What can hang from each mark
Q44: Q97 Q250
Q250: Q480
Q377: Q97 Q987
Q531: Q784
Q396: Q480
Q480: Q250 Q396
Q97: Q44 Q377 Q784 Q794
Q784: Q97 Q531
Q987: Q377
Q794: Q97 Q712

Known rows, with every way that one mark hangs from another
(Q250 Q480): [ 17 -24 -18  -1   0 -13 -11  14 -28 -21  15   3  -5  -8  14 -13   1  -4
  18  20 -11  15 -13  38  -7  18  -5   5  26  -4]
(Q784 Q97): [ -2 -25 -11  14   4 -11  -9  28  -2 -23   2   6  -7 -19  -5 -14  12  16
  -2  -4  -1  14  -7  31  -8  17   4  15  37 -16]
(Q377 (Q97 (Q44 (Q250 Q480)) Q794)): [ 32  -7   2   5  23   1 -27 -35 -19  -6  -6 -17  52   3  23 -17  -8   3
  -5 -19 -19  -6   0   7 -13   0 -17   9 -18   5]
(Q794 (Q97 Q784)): [  7   3 -12  18  -2  13  10  36 -24 -13   1  10  15 -23  18 -18  25  -2
  -2  21  -5  15  -7  35   6  14   3   7  30  -2]
(Q480 Q250): [-11  -8 -28 -13  19   9  -9  35 -19   9  13   8 -21  -3   8  -7  -6 -14
  -6   3  -4   4   1  28  -6  16   8  20  34 -21]
(Q44 (Q97 Q784) (Q250 (Q480 Q396))): [ 15  -7 -24   8   2 -24 -22   2 -29 -12  40 -22  37  -5  29 -13 -15  17
  18  29 -14  -3 -14  41  29  18 -15  42 -10  -7]
(Q377 (Q97 Q44)): [  5  -6  -5  -1  18  12   2   7   5  -5  -6   7   7 -19   6 -16  -7 -11
 -14 -18  -9 -15  11   7 -25   7   7   0   9  -3]
(Q377 Q97 Q987): [ 13  -9  -2 -15  24  16 -13  20   6 -15  15  13   7 -31  14   2 -15   0
  -9   6  -1   2   5  11 -25  24  -1  -1  13   5]
(Q44 Q97 (Q250 Q480)): [ 26 -28 -23  16   3 -33 -31  -7 -24 -19  28 -12  14   6  25 -11 -19  25
  26   3  -9  16  -4  32   2  22 -22  32   1  -7]
(Q44 (Q97 Q784)): [  3  -3 -11  19  -3  -9  -6  19 -12 -15  18 -12  -4 -14  11  -6  -1   6
  16   5  -1  10  10  25  14  17  -3  12   8  12]
(Q987 (Q377 (Q97 Q784 Q794))): [ -6  19   9  11   0   9  -8  -9 -23 -19   0 -16  17 -17  27 -14 -11  -5
 -10   4  -8  12  -7   4  -1  -2  12 -18   2  31]
(Q987 (Q377 (Q97 Q44))): [-11   0   3   6  13   0  12  -4  -3  -7   3  -3  -2 -14  18 -25 -28 -10
 -24 -12  -9  -6  -1  -2 -28  -7  15 -10  16   3]
(Q531 (Q784 (Q97 Q377 Q794))): [ -2 -27   4   9  12  -4   7 -17 -10 -27 -24 -21   5  -6   2 -29  23  25
  -3   2  -3  20 -19  -4 -14  11  17  -6   1  22]
(Q377 (Q97 Q44 (Q784 Q531)) Q987): [ 15  15  35  -3  35  27 -13  -2  15 -17   9 -12  35 -41  10  -2  -4 -12
 -22 -10 -12 -14  18 -13 -17   5   1  -4  -5  -6]
(Q531 (Q784 (Q97 (Q44 Q250)))): [-11 -23 -17  15  27 -23  -6  -7   8 -16 -15 -19  27  -9  16 -33  18  24
  -2 -24  -5  -5 -18   4 -23  21  -4  19   1 -23]
(Q44 (Q97 Q784 (Q794 Q712))): [ 27   1  -3  18  -2   8  -2  -6 -26  -4  -6 -14   5 -10  10  -9  12   5
  14   6   5  21   7  16  15   5 -12  22   9  32]
(Q794 (Q97 Q44 (Q784 Q531)) Q712): [ 30   4  17  18  10  30  20   9 -16  -7 -19  10  27 -30  15 -30  28 -11
 -23   0  -9   9  -3  14  -8  -7  -2  22  37 -18]
(Q377 Q97): [  7 -13 -16  -7   4   9  -9  20  -6 -20   1  19   1 -20  15 -12 -12  -1
  -2  -3  -1   1   2  23 -20  23   9   4  18  -2]
(Q987 (Q377 Q97)): [ -8  -6  -8   0  -2  -3  -1   6 -13 -22  11   9  -7 -17  24 -20 -30  -2
 -14   1  -3  10 -13  12 -24   8  16  -6  25   4]
(Q97 Q377): [  4 -22 -10  -1   8   1  12  10 -15  -8  -3   3 -27 -17  -3 -14  -7  -1
  10  17 -11  10  -9  21 -11  12  24   2  20  11]
(Q377 (Q97 Q44 Q784) Q987): [  7  13  18  -6  27  23  -3   7  13  -8  11 -11  25 -41   9  -4   1 -18
 -16   2  -7 -19  17  -7 -19   4  -7 -11  -9  15]
(Q987 (Q377 (Q97 (Q44 Q250)))): [ -8   0  -4  11  20 -10  -7 -18  -5  -2   3  -9  17 -11  27 -24 -34   1
 -20 -21 -15  -9 -10   0 -26   0   5   6   3  -8]
(Q531 (Q784 (Q97 Q44 (Q377 Q987)))): [ -6 -28  19  -4  32  -3  21 -12  22 -18  -5 -28   5 -27  -3 -25  13  14
 -18   6  -7  -3 -10 -23 -38   3   6 -10  -4  14]
(Q97 Q44 (Q377 Q987)): [ 10 -10  15  -4  39   9  23  -2   6  12   3 -16 -16 -25 -11  -7  -7  -9
 -10  13 -17  -5   3  -5 -23  -3  13  -6   4  16]
(Q44 (Q250 Q480)): [ 20 -22 -26   4   9 -24 -27   1 -31 -14  17  -3  13  -3  25 -14  -6   9
  24  13 -15  11 -21  39  -4  24 -14  22  11 -15]
(Q987 Q377): [-15  -7 -16  11   5 -17   9  14 -22  -8  10  -1 -27 -10  15 -15 -17  -2
   1  10  -9  20 -21  23 -11   9  20  -1  37   1]
(Q396 (Q480 Q250)): [ -4   2  -9 -20   9  -2 -11  44 -19  16  23  14 -26  -5   4   1 -14  -8
   4  17  -5  12   5  40  12  22   5  19  49 -21]

Rows
[ 31  10  10  11  10  21  -7  -7 -30 -13 -18  -5  13 -19  11 -11  22  -5
   4   3  -9  21  -7  14   9   6   6  21  24   3] : (Q97 (Q784 Q531) (Q794 Q712))
[ 24 -28  12   5   1  11   8 -14 -14 -14 -24  -1  -5 -16 -14 -23  15  15
 -10   4  -4  22 -16   9 -13  -5   4  16  25  20] : (Q784 (Q97 Q377 (Q794 Q712)))
[ -8  18  29  13  13   8  -3 -15  -4 -25   6 -14  20 -27  23 -23 -21 -13
 -27 -14 -17  -6   1 -10 -14 -10  17 -11   9  -5] : (Q987 (Q377 (Q97 Q44 (Q784 Q531))))
[ 11  -6  16   4  13   1   2   1   2 -13  27 -26  -8 -27   0   1 -10   7
   8  27  -5  10  10   2   1   8  -2   0  -7  35] : (Q44 (Q97 (Q377 Q987) Q784))
[ 31 -24  26  -2  20  17   6 -13  -2  -9 -11 -10  -2 -29 -14 -10  13  16
 -19  15  -2  23 -12  -1 -20  -4  -6  13  19  26] : (Q784 (Q97 (Q377 Q987) (Q794 Q712)))
[ 23   2   7  -6  34  21 -15   4  -3  -7   1  -1  19 -19   9   7  -3   3
 -11   0  -2  10   7   2 -16  17   0  -4   2  21] : (Q377 (Q97 Q794) Q987)
[  6 -11   0   4  10 -18 -17 -30 -17 -16  16 -14  30  -5  37 -30 -35  -1
 -11  -8 -19  -5 -15   6 -29  -6 -10   1  -2  -6] : (Q987 (Q377 (Q97 (Q44 (Q250 Q480)))))
[ 31  -8  14  -6   6  33  28  12 -15  -7   0  10   6 -45  12 -19  18  -8
 -15  48  -3  21 -13  10 -15  -2  -8   8  25  27] : (Q794 (Q97 (Q377 Q987) Q784) Q712)
[-13 -32   6   6  14  -9  20 -12   9 -21 -19 -20   0 -17  -1 -38  16  14
 -12  -4  -7  -3 -13  -9 -31   2  17  -6   3   5] : (Q531 (Q784 (Q97 Q44 Q377)))
[ 32  -8  19   8  -5  32  19   3 -26 -24 -14  15  11 -32  13 -31  16  -4
 -14  25 -12  25 -15  16  -6  -1   9  20  36  -2] : (Q794 (Q97 Q377 (Q784 Q531)) Q712)
[ 26  12  11   2  11  33   4 -17 -11  -1 -27  -5  29 -25   9 -21  12 -20
 -14  -9  -4  -8   8  -2 -13  -8  -9   2  -3  25] : (Q377 (Q97 Q44 Q784 (Q794 Q712)))
[  7  13   5  24  31  -6 -17  -6 -10  -4  -4 -21  29 -18  14 -12   5  -2
   1 -17 -25 -10  -2  12   6  11   5  22   1 -27] : (Q97 (Q44 Q250) (Q784 Q531))
[ 21   6  19  -4  44  25  -2 -10   7   9  -7 -15  26 -19   2   0  -3  -5
 -25 -14  -9  -7  18 -11 -22   2  -1  -7  -6  20] : (Q377 (Q97 Q44 Q794) Q987)
[ 15 -15 -35  -8  17 -21 -15   9 -33  -2  24  -2  25  -2  22 -15 -13   8
  11  27 -20  -4 -29  47  11  22   1  40  12 -26] : (Q44 (Q250 (Q480 Q396)))
[ 28 -12  25  21  23  12  -1 -16  -1  -8 -29  -9  20 -13 -12 -22  23  12
 -27 -32  -9  12  -2  -1 -12 -10   1  29  33 -18] : (Q784 (Q97 Q44 (Q794 Q712)) Q531)
[ 21 -25  -3   4  16 -17  -4 -30 -21  -1   3 -21  12  -5   8 -25 -14  -1
   7  10 -27  -6 -11  14 -14  -2  -4  11  -7  -2] : (Q97 (Q44 (Q250 Q480)) Q377)
[ 13   6   8  21   7  15   0  28 -22 -25  -1   9  22 -24  20 -16  21   2
 -10   9 -12  20  -5  29   8  15  11  14  35 -21] : (Q794 (Q97 (Q784 Q531)))
[  4 -22  27   4  32   2  13  -2  20  -4   4 -21  -4 -32 -23 -13   4   9
 -27   2 -12  -4   2  -7 -26  -8   4   0  11   7] : (Q784 (Q97 Q44 (Q377 Q987)))
[ 15   3  -1  29  13 -15 -35  -4 -13 -21  16 -20  22 -10  22  -4 -10  24
  17 -14 -11  12   4  21  20  26  -3  36   0 -20] : (Q44 (Q97 (Q784 Q531)) Q250)
[ 33   2  22   6   7  25   4 -25 -29 -12 -22 -11   4 -22   3 -17  12  -6
   1  14 -15  20 -10   4   5  -4  16  10  13  20] : (Q97 Q377 (Q784 Q531) (Q794 Q712))
[ 20 -18 -15  10  20 -20 -15 -12 -19  -1   7 -15  19  -3  16 -19  -4  -1
  12  -1 -22  -5 -10  26  -9   9 -14  19   5 -17] : (Q97 (Q44 (Q250 Q480)))
[ 11  21  22  25  33  13  -2 -12 -14   1 -18 -28  23 -12   1  -9  21  -9
  -6 -16 -22   2   7   3  12  -3  15   3   6   0] : (Q97 Q44 (Q784 Q531) Q794)
[ 33   2 -10  24   5  -1 -17 -18 -27   0  -6 -19  24  -6  20 -11   5  17
  20  -4  -1  17  -3  18  17  13 -23  41  -4  19] : (Q44 (Q97 Q784 (Q794 Q712)) Q250)
[  5 -27  17  -1  19  -1   0  11   9 -19  13  -7  -9 -33 -14  -6   0  17
 -13  15  -6  12  -8   6 -20   9   5   2  20   7] : (Q784 (Q97 (Q377 Q987)))
[ 13  -2  15   3  14  22  21  20 -13 -10  10  -3   9 -37   9  -9  14  -2
 -12  42  -9  17  -6  12  -5   5   2  -5  14  23] : (Q794 (Q97 (Q377 Q987) Q784))
[ 37 -14  13 -11  26  23  17 -15 -16  10 -12  -6 -13 -21  -5  -6   3  -4
  -1  28  -6  21  -9   1 -16   1   3   8  13  37] : (Q97 (Q377 Q987) (Q794 Q712))
[ 36   5  16  22   4  13 -12 -14 -23 -16  -6 -15  13 -11  12  -9   9  12
   6  -7  -3  28   8   9  16   5  -5  30  14  13] : (Q44 (Q97 (Q784 Q531) (Q794 Q712)))
[  6   0  14  17   6  20  35   6 -13   0 -12  -7  12 -26   4 -28  17 -12
 -19  18 -15  -1  -1   9  -4 -11  12  -3  10  15] : (Q794 (Q97 Q44 Q377 Q784))
[ 13  -3   9 -11  37  18   1   7  16  -1   8   0  13 -28   4  -4 -10  -9
 -22  -8  -5 -14  14  -4 -32   8  -1  -3   4   4] : (Q377 (Q97 Q44) Q987)
[ 23  13  38   6  35  20  -5 -16 -14 -10   2 -28  14 -27  -1   3   7   2
  -5  19 -21  19   0  -7   7   3  18  -5  -3  24] : (Q97 (Q377 Q987) (Q784 Q531) Q794)
[ 14  -2  -9  13  13 -17 -18 -11 -23  -8  12 -25  30 -13  22 -19   7  -8
  16   9 -21 -10  -7  23   1   5 -20  11  -8  -5] : (Q97 (Q44 (Q250 Q480)) Q784)
[ -2   0   7   9  12   7  22  -5  -9   1  -6 -21  -6 -26  -6 -20   6 -19
   1  12 -17 -13   2   5  -5  -8  16  -9  -1  18] : (Q97 Q44 Q377 Q784)
[ 22  -5 -13   9 -11  23  17  31 -27 -10 -10  22   8 -30  21 -27  28  -9
  -3  26   2  19 -15  34  -3  11  -9  20  41   1] : (Q794 (Q97 Q784) Q712)
[  4  13  12  18  23   5   1   4  -6  -8  -4 -16  11 -23   4 -13  12 -12
  -5 -11 -19  -7   5   9   3   4  16   5  15 -17] : (Q97 Q44 (Q784 Q531))
[  4  18   4  21  25   7   7  -3 -17  11 -17 -27  14 -13  -1  -9  25 -15
   1  -5 -16  -3   5  10  11  -4   7  -4   0  20] : (Q97 Q44 Q784 Q794)
[ 12  14  12  12  26   8 -26 -16   1 -18  -2 -12  49 -24  23 -15  -8  -2
 -11 -27 -20 -18   8   3  -7  12   1  16  -9 -26] : (Q377 (Q97 (Q44 Q250) (Q784 Q531)))
